Each row was made from one small tree. The marks that hang from a mark follow it in brackets, in alphabetical order. Every link used is in the known rows. Write each row's tree.
In the rows, 128 means zero.
Known rows:
B{G{U{Z{Q{A}}}}}: [ 99 139 144 151  95 135 153 164  85 189 139 109  91  92 157 176 163 169
 103 113 173 153 133  99 102]
B{G{U{Z}}}: [128 121 141 177  86 140 147 173 114 179 137 110  95 103 155 178 156 179
 100 104 172 139 130 123 121]
H{Z}: [106 108 132 174  73 133 160 143 111 173 126 111  95 143 169 167 153 154
 137 123 151 162 142 130 111]
B{G{U{F Z}}}: [130 118 133 165  78 147 148 178 142 168 122 114  94 118 147 176 160 152
  93  87 166 124 120 139 120]
H{F G{B} Q}: [149 119 142 159 116 150 144 192  63 186 147 118 122 141 168 190 178 115
 128 103 160 133 129 101 103]
G{B U{F}}: [107 124 141 157  71 139 140 173 117 168 124 120 109 124 153 180 188 159
 107  98 156 155 126 137 112]
H{G Z}: [132 109 133 168  74 140 160 158  97 175 127 113 100 135 170 174 154 112
 140 116 157 149 138 121 103]
Q{A T}: [110 129 125 154  55 128 146 154 140 173 118  95  90 108 178 175 166 166
 143 112 135 176 151 106 100]
Z{U}: [ 86 117 120 168  74 137 166 147 114 182 148 128  97 120 175 179 163 194
 145 120 163 166 145 119 116]
T{Q}: [ 83 120 118 172  86 127 131 165 103 173 144 112  95 131 177 176 177 240
 127 124 143 162 132 110 114]
B{G{U{F{H}}}}: [164 116 135 137  64 143 152 170 119 169 124 124 108 120 149 175 177 162
  95  87 172 159 125 134 123]
B{G}: [117 113 115 163  90 134 150 172 120 168 143 119 101 107 164 177 160 176
 118 113 164 153 142 122 120]
U{B G Z{Q{T}}}: [121 118 124 158 150 123 145 156 171 140 157 114  68 115 165 190 163 129
 141  96  99 173 142 116  90]
U{B G Z}: [119 107 126 170 138 128 146 164 177 147 135 113  74 113 164 180 145 114
 135  98 113 171 131 123 122]
H{G Z{Q{T}}}: [137 120 134 155  85 135 157 150  92 167 149 112  95 136 170 184 170 123
 146 114 143 150 150 114  72]
F{H{G{B U}}}: [168 124 173 150  81 142 140 177  75 186 138 127 126 117 165 186 188 146
 117 106 172 176 133 109 115]
U{B F}: [111 117 114 158  91 132 154 163 170 149 111 120  86 124 156 181 162 126
 130  95 131 167 127 137 113]
H{G{B U{F}} Z}: [138 116 154 158  69 146 148 177  91 176 122 119 112 141 154 179 184  80
 115  96 159 145 120 136  98]
Z{Q{A T} U}: [ 78 138 123 140  76 129 168 138 102 186 152 117  87 107 179 183 182 181
 156 121 146 182 156  95  83]
B{G{U{F}}}: [133 118 113 154  62 141 149 176 123 163 126 115  99 108 148 178 173 156
  94  88 168 141 125 140 114]
U{B F G Z}: [118 105 119 159 130 135 149 169 201 137 120 118  71 127 157 178 149  90
 129  82 108 157 120 139 119]
H{F G{B U} Z}: [165 117 158 180  67 142 151 174  50 193 130 111 119 150 158 179 180  59
 136 112 164 139 133 111  87]
H{F G Q{A}}: [144 129 122 145  82 149 156 177  71 193 123 100 104 121 174 180 159 107
 134 102 160 141 127  87 101]
F{H}: [134 114 143 155  78 137 153 148 124 174 127 123 107 133 171 172 162 194
 134 118 158 179 144 117 127]
U{B G}: [122 109 101 160 123 123 148 162 155 140 140 115  78 105 166 182 157 120
 135 101 116 186 136 125 116]
Q{T}: [121 119 120 168  69 130 143 155 144 162 133 104  93 122 174 181 167 188
 139 109 138 161 152 122 103]
F{H{G Z}}: [165 106 157 153  75 142 162 152  95 182 126 121 110 148 171 171 158 117
 141 115 162 169 138 117 113]
Z{Q U{B{G} F}}: [ 98 121 106 139 126 134 173 165 128 160 162 147  87 110 149 191 179 124
 128  98 152 166 130 126  97]
F{H{Z}}: [138 106 153 157  75 134 163 137 111 180 123 120 104 155 169 165 157 158
 138 122 154 179 142 125 122]
B{G{U}}: [131 120 116 166  72 134 147 171  98 173 142 110 101  93 157 180 167 181
 100 105 174 155 136 124 116]
H{G{U}}: [140 126 127 169  59 142 146 170  88 179 131 107 103  98 166 185 164 150
 116 102 170 151 132 116 105]

Which tree is each row?
[182 125 170 166  98 141 149 172 126 180 121 121  97 112 159 189 157 114
 122  94 155 174 122 109 116] -> F{H{G{U{B Z}}}}
[149 121 133 149  80 147 166 166  57 198 117  96 102 147 172 173 154  73
 139 108 158 143 126  94  94] -> H{F G Q{A} Z}
[110 126 133 152  97 146 154 167 116 169 138 123  92 115 144 181 168 164
  94  93 169 125 123 132 103] -> B{G{U{F Z{Q}}}}
[172 124 149 153  59 144 150 163  86 183 129 116 112 112 167 182 169 157
 118  98 173 171 134 111 115] -> F{H{G{U}}}
[ 85 134 169 172 116 136 143 160  85 183 151 123 106 120 157 185 178 192
 112 117 162 152 135 113 101] -> G{B U{Z{Q}}}
[118 124 132 143  80 131 155 150 101 180 123  88  87 133 176 174 164 160
 130 106 134 173 138 114  99] -> H{Q{A T} Z}
[102 104 126 144 114 137 140 177 154 143 138 125  99 130 163 176 180 118
 123  94 126 161 131 139 117] -> U{F G{B}}
[ 83 115 152 155 158 134 141 165 121 159 164 129  96 126 167 181 172 154
 125 115 131 157 140 115 107] -> U{G{B} Z{Q}}
[127 112 128 162 120 137 151 183 183 153 120 125  84 122 147 181 153 104
 116  89 139 144 121 136 121] -> U{B{G} F Z}
[134 117 128 170  75 130 163 134  93 175 140 109  95 165 163 174 172 122
 158 120 136 141 156 111  68] -> H{F Z{Q{T}}}
[154 103 120 132 117 132 153 161 180 137 123 127  85 129 158 176 167 100
 131  82 113 195 126 134 124] -> U{B F{H} G}
[ 73 115 129 142 142 132 157 157  89 167 187 143 100 117 172 186 190 162
 140 118 142 182 147 113 102] -> Z{Q U{G{B}}}
[ 79 126 111 144 111 134 173 146 133 162 150 142  83 122 157 189 176 139
 143 103 143 173 132 125  95] -> Z{Q U{B F}}
[ 99 104 147 156 129 142 139 179 174 149 133 126  95 141 162 175 169 113
 122  92 123 142 126 138 123] -> U{F G{B} Z}
[ 85 132 162 157 108 144 145 165 110 173 136 128 102 134 150 182 185 167
 106 101 156 140 125 129  99] -> G{B U{F Z{Q}}}
[112 128 139 166 108 139 152 164  90 177 153 119  95 104 151 183 164 190
  98 109 174 138 134 116 105] -> B{G{U{Z{Q}}}}
[147 107 181 151  95 142 167 162  72 200 153 145 122 153 173 180 181 109
 153 120 167 183 140 110 113] -> F{H{G{B} Z{U}}}
[ 89 114 126 158 137 137 153 150 134 156 154 120  82 120 168 176 153 164
 128 110 134 152 140 116 107] -> U{G Z{Q}}
[124 127 143 186  96 130 147 160 139 171 122 109  83 108 155 185 152 151
 118 101 144 166 126 123 116] -> G{U{B Z}}
[145 113 174 145  72 138 152 155 102 179 118 126 115 161 152 169 190 128
 114 101 156 176 126 139 116] -> G{B U{F{H{Z}}}}
[123 120 130 154  81 139 167 149  72 196 116  94  96 152 168 166 154 113
 137 115 150 152 131 103 102] -> H{F Q{A} Z}
[ 88 137 147 152  90 132 151 146 136 178 131 104  84 117 173 178 162 175
 141 119 137 159 149  97  89] -> U{Z{Q{A T}}}
[ 89 128 121 155  87 131 164 138 107 175 169 127  91 121 175 189 182 206
 151 117 149 168 157 111  85] -> Z{Q{T} U}
[ 71 113 123 130 134 140 160 160 117 157 172 147  97 128 165 184 195 137
 135 100 136 168 136 127 101] -> Z{Q U{F G{B}}}
[130 112 107 151 104 132 153 182 165 147 127 126  89 112 149 182 165 113
 116  92 140 159 126 136 116] -> U{B{G} F}
[ 90 105 122 142 113 140 155 170 142 157 155 139  99 129 168 180 187 120
 135  95 134 168 133 136 117] -> Z{U{F G{B}}}
[119 107 127 181  62 138 178 136  87 194 138 122  99 166 168 170 159 110
 165 126 159 148 145 116  98] -> H{F Z{U}}
[148 114 156 141  96 142 167 143  72 183 143 130 108 145 168 175 166 129
 142 121 163 168 141 109  96] -> F{H{G Z{Q}}}
[ 88 135 142 141  82 139 154 151 162 168 118 108  81 129 167 176 167 147
 136 100 132 144 140 113  88] -> U{F Z{Q{A T}}}
[ 67 133 141 142  94 144 161 151 142 176 113 116  84 130 163 169 158 149
 128 108 147 144 130 113 102] -> U{F Z{Q{A}}}
[123 126 116 160  73 132 150 162 149 154 113 112  85 111 148 184 169 132
 113  85 141 170 120 139 109] -> G{U{B F}}
